Known rows, with every way that one mark hangs from another:
livi[vutab[gelu]]: [-15   8  29 -38  22   0   4  -2 -25   3  -4   7  11   2 -26 -17 -27  21
  -1  -9  -2  14 -36  25]
livi[vutab]: [-16  -3  28 -30  29  -7  -5  -9 -19  11   8   8  -1  -4 -24 -30 -24  24
 -10 -17   6  10 -23  24]
meke[vutab[pude]]: [ -3  -6  34 -32  23   3   3 -17 -17   6   3  -5 -14 -15 -21 -40  -5  -4
 -25 -11  14  -8 -17  22]
giti[livi[vutab[pude]]]: [ -9 -10  11 -37  15 -25 -20 -11 -26  10   4   5  -2  -1 -16 -28  -4  11
  -1 -16  -6  -3 -18  19]
meke[tuke vutab[gelu[dinibe]]]: [-31  12  17 -28  19   8  17 -16 -17 -11  -8  -9 -14  -6 -26 -18 -24  21
 -27  27   2   4 -49  27]
tuke[meke[vutab[gelu[dinibe] livi[giti[zafin]]]]]: [-18  10  25 -23   5  16   0 -17 -20 -26 -18  -9 -24  -9 -39   1 -12  12
 -34  -7  -9   4 -27  26]
dinibe[gelu]: [-20   0  27 -29  15  -4  -2 -20 -17  -6   6 -23  -8  -7 -17 -40 -37  28
 -31   3   3  12 -34  22]
tuke[meke[vutab[gelu[dinibe] pude[mabup]]]]: [ -7   2  41 -31  23  11   1 -13 -29  -6   5  -6 -18  -4 -18 -13  -6   4
 -29   0   7 -10 -24  24]
pude[mabup vutab[gelu livi[giti] meke[tuke]]]: [-21  -5  -2 -35  26  -1  14  13 -44 -32 -12  20  17 -13 -39  -2   1   0
 -17  14  12 -23 -35  21]
mabup[pude[vutab[gelu[dinibe] livi[giti] meke]]]: [ -9  -9   8 -34  17  13  10  -3 -42 -25 -15   4  13  -5 -27 -20 -15   9
 -17  12  13 -15 -37  26]
pude[vutab[livi meke]]: [-17 -13  20 -32  27  13  11  -5 -18 -24  -5  10  12 -13 -32 -22 -22   0
 -16  -7   9   1 -32  31]
mabup[pude]: [ -4  -7  30 -23  32  -9  -4 -13 -31 -13   0 -12   1  -6 -25 -37 -26  18
 -28  -6  23  -5 -14  14]
pude[mabup vutab]: [ -8 -18  27 -30  35  -8 -11  -3 -36 -11   5   8   5  -7 -12 -36 -10  -1
 -27  -4  43 -13 -12  12]
livi[giti[zafin] vutab[gelu[dinibe] pude]]: [-17   3   3 -34  -9 -19 -17  -8 -45   4 -14  13  -3  -9 -28 -16  -4  21
 -21 -10  -7  -5 -23  14]
vutab[meke]: [-18  -5  28 -28  23  -3  13 -17 -20 -19   5   2   9 -11 -26 -32 -33  15
 -24 -11  -6  11 -29  25]
tuke[meke[vutab]]: [-13  -2  42 -18  26  11  -3 -21 -10 -11   5  -7 -24  -5 -27 -20 -15  12
 -32 -13   2   6 -17  24]
tuke[meke[vutab[gelu[dinibe] livi pude]]]: [-10   7  40 -33  20  22   8 -12 -17 -12  -5 -13 -19  -8 -34  -1 -11   4
 -24  -2  -6  -4 -33  33]
pude[vutab[livi]]: [-13 -10  25 -31  28   9  -1  -3 -17 -20  -9  -3   3 -11 -34 -21 -21   1
 -20  -6  19   1 -26  26]
tuke[meke[vutab[livi]]]: [-13   3  40 -21  29  18   4 -16  -7 -16  -1 -10 -24 -10 -39  -9 -14   8
 -29 -15   0   3 -20  30]
meke[tuke]: [-30   3  19 -15  30 -20  -1 -11 -17 -20   3 -10  -7 -11 -40 -19 -30  29
 -35   8   3   6 -27  16]
giti[livi[vutab[gelu pude]] zafin[tuke]]: [-25   7   1 -21  -7 -40 -39 -10 -20 -11 -26  21   5  -6 -19 -16  -8  13
 -16 -29   2  17  -2   6]
pude[vutab[gelu]]: [-13  -4  29 -35  17   8  -1  -3 -28 -23 -15   0  15   1 -22 -21 -25   5
 -15   4  16   9 -35  21]
vutab[gelu livi meke[tuke] pude]: [-21  13  14 -38  23  -1  32   9 -27 -30 -10   1  20 -21 -55  10 -18   3
 -12  10 -22  -9 -48  31]
livi[giti[zafin[tuke]] vutab[gelu pude]]: [-21   9   4 -21  -6 -29 -29  -1 -33  -2 -22  24   2 -13 -34 -14   3  16
 -22 -26   0   3  -5   8]
zafin[giti[livi] tuke[meke[vutab[gelu[dinibe]]]]]: [-37  10  16 -16  -6 -19 -40 -32   7 -22 -25   5 -17   9   1 -11 -18  14
 -25 -11  -1  29  -2  18]
giti[livi zafin[tuke[meke[vutab[gelu]]]]]: [-28  10  10  -8  -9 -25 -36 -22  -9 -34 -31   7 -13  -5 -21 -11 -13  12
 -34 -26   1  24   0   7]

Rows:
[-24  -2   6 -10   5 -46 -51 -12 -21  -7  -7  27 -13  -9 -16 -16   3  13
 -29 -37  11   5  17   2]  giti[livi[vutab[pude[mabup]]] zafin[tuke[meke]]]
[  1  -3  32 -39  38 -12   3   3 -32  -8   2 -12   0 -24 -40 -15  -4  -8
 -24 -16  18 -25 -12  19]  vutab[livi pude[mabup]]
[ -3  -6  13 -31  21   7   0   3 -40 -25 -21  -3  11  -4 -35 -17 -10   5
 -16   5  22 -16 -25  19]  mabup[pude[vutab[gelu livi[giti]]]]
[-17  10  14 -41  33  -8  31  14 -39 -27  -5   6  22 -22 -49   9  -8  -3
 -14  10  -7 -23 -40  25]  vutab[gelu livi meke[tuke] pude[mabup]]
[-19   1   4 -23  23  -5   8  -6 -17  -6  -5  -3 -25 -25 -52 -14  11   4
 -29   6   0 -24 -24  24]  meke[tuke vutab[livi[giti] pude]]
[-26  -3   8 -39  31   8  20   5 -40 -28  -5  13  15 -10 -26  -6 -17   5
 -19  23  18 -15 -47  28]  pude[mabup vutab[gelu[dinibe] livi meke[tuke]]]
[-32  14  29  -6   1  -8 -23 -24  -8 -29 -23   3 -16 -12 -23 -16 -30  20
 -51 -19  14  27  -7  12]  giti[zafin[tuke[meke[vutab[gelu[dinibe]]]]]]
[-22  12   0 -26   9  -5  11  -1 -24 -19 -24   0 -13 -24 -56   0   6   2
 -28   8  -5 -17 -29  19]  meke[tuke vutab[gelu livi[giti[zafin]] pude]]
[  1  -5  19 -37  25   1   4  -6 -28   2  -5  -3 -18 -23 -36 -26  18 -14
 -24 -13  16 -31 -12  22]  meke[vutab[livi[giti] pude[mabup]]]
[ -7  -2  25 -19  19  -1  -9 -11 -25 -14  -3   1 -28 -20 -40  -8  11  -2
 -39 -22   8 -19  -1  17]  tuke[meke[vutab[livi[giti[zafin]] pude[mabup]]]]
[-25 -10 -13 -18  13 -39 -13  -2 -47   2   8  39  -3 -23 -35 -22  13  19
 -29 -16   0 -22  -5   7]  livi[giti[zafin] vutab[meke[tuke] pude[mabup]]]
[-22  -8  12 -32  32  -4  11   6 -42 -26   0  23  22  -6 -19 -17 -13   4
 -19  16  22 -11 -34  17]  pude[mabup vutab[gelu meke[tuke]]]
[-27   0 -11 -27  -3 -36 -13  -8 -34 -15 -13  26  10  -8 -26 -11  -9  16
 -10 -12 -17   5 -22  11]  giti[livi[vutab[gelu meke[tuke] pude]] zafin]
[-20   6   3 -28  -4 -17 -14  -5 -38  -8 -21  16   3  -6 -36 -13 -10  24
 -16 -18  -7   8 -20  11]  livi[giti[zafin] vutab[gelu]]
[-29  11  28  -1  11 -11 -23 -20   1 -30 -21   5 -19 -21 -38 -14 -22  13
 -50 -33  16  21   5  12]  giti[zafin[tuke[meke[vutab[livi]]]]]
[-26  17  16 -29  26  12  26  -3 -10 -21 -18  -8  -8 -14 -49  -2 -16   9
 -18  15  -1   0 -45  30]  meke[tuke vutab[gelu livi]]
[-23  -2   0 -16   4 -50 -46 -11 -23  -3 -12  26  -4 -12 -13 -27   0  10
 -25 -35  18   5  13   1]  giti[livi[vutab[pude[mabup]]] zafin[tuke]]
[-14   4  11 -20   6 -24 -20  -5 -21 -22 -22  -4  -9 -30 -53 -11  -1   1
 -39 -28   4 -10   1  13]  vutab[livi[giti[zafin[tuke]]] pude]
[  1   4  36 -44  25 -13   3   4 -45 -11  -5  -8  15  -9 -24 -16  -9  -4
 -18  -2  14 -14 -23  13]  vutab[gelu pude[mabup]]
[-14   8  32 -39  13  20  15 -21 -19  -6 -13 -13  -8  -3 -15 -29 -25   9
 -20   8   6   8 -44  29]  meke[vutab[gelu[dinibe]]]
[-19   1  15 -38  32 -15  13   8 -39   6  12  29  18  -9 -26 -13  -7  14
  -4   2  -2 -12 -34  23]  livi[vutab[gelu meke[tuke] pude[mabup]]]
[-26  -9  11 -35  28   0  11  -1 -45 -22   2  17  16  -4 -11 -20 -19  10
 -23  26  22 -11 -43  21]  pude[mabup vutab[gelu[dinibe] meke[tuke]]]
[-19  -2   8 -40   1 -32 -25 -16 -19  -4 -14   7  10   8  -7 -17 -15   9
   2 -12  -8  12 -12  15]  zafin[giti[livi[vutab[gelu pude]]]]
[-15  -5  11 -27  31   8  16   4 -34 -30 -11   9  19  -7 -36 -14 -20   9
 -15  14  16 -12 -36  24]  mabup[pude[vutab[gelu livi meke[tuke]]]]
[-22  14  24 -47  14  21  34  -8 -25 -31 -16 -11  16  -9 -36  -2 -42  12
 -12   8 -20  10 -61  40]  vutab[gelu[dinibe] livi meke]
[-12  16  18 -41   8   5  12   2 -30 -32 -31 -19   7  -9 -55   5 -17   8
 -13  -4 -15   1 -39  26]  vutab[gelu livi[giti]]
[ -8 -20  20 -23  31   2   1 -10 -34 -17   3  11  12  -6 -16 -41 -20   9
 -23   0  28  -9 -19  18]  mabup[pude[vutab[meke]]]
[-36   9  -4 -22 -11 -15 -13 -13 -30 -10 -19  31   3  -8 -24 -17 -16  31
 -23 -16 -11  16 -25  19]  livi[giti[zafin[tuke]] vutab[gelu[dinibe] meke]]
[-25   8  28  -3  10 -15 -25 -17  -3 -25 -18   6 -18 -24 -38 -14 -15   7
 -50 -34  17  13   9  12]  giti[zafin[tuke[meke[vutab[livi pude]]]]]
[ -9   7  30 -31  13  18   4 -12 -23 -13  -8 -12 -23  -9 -38   0  -1   4
 -26  -2 -12 -10 -30  31]  tuke[meke[vutab[gelu[dinibe] livi[giti] pude]]]
[ -7   5   5 -42   7 -12  15   8 -51 -32 -21  11  19 -26 -48   3   4 -11
 -21 -13  -8 -24 -22  16]  vutab[gelu livi[giti[zafin]] meke pude[mabup]]
[-19  -9  11 -26  25   5   9  -7 -39 -23  -3   8  14  -1 -17 -27 -26  19
 -22  24  19  -8 -38  22]  mabup[pude[vutab[gelu[dinibe] meke[tuke]]]]
[ -9 -14   5 -35  21 -21  -5  -1 -46  16  16  29   1 -14 -24 -30  14  10
 -12 -19  -2 -25 -13  18]  livi[giti vutab[meke pude[mabup]]]
[-12   1  10 -42   4  -8  -8  -4 -44  14  -3   5  -3  -2 -25 -18  -1  20
  -8  -1 -11 -10 -34  24]  livi[giti vutab[gelu[dinibe] pude]]
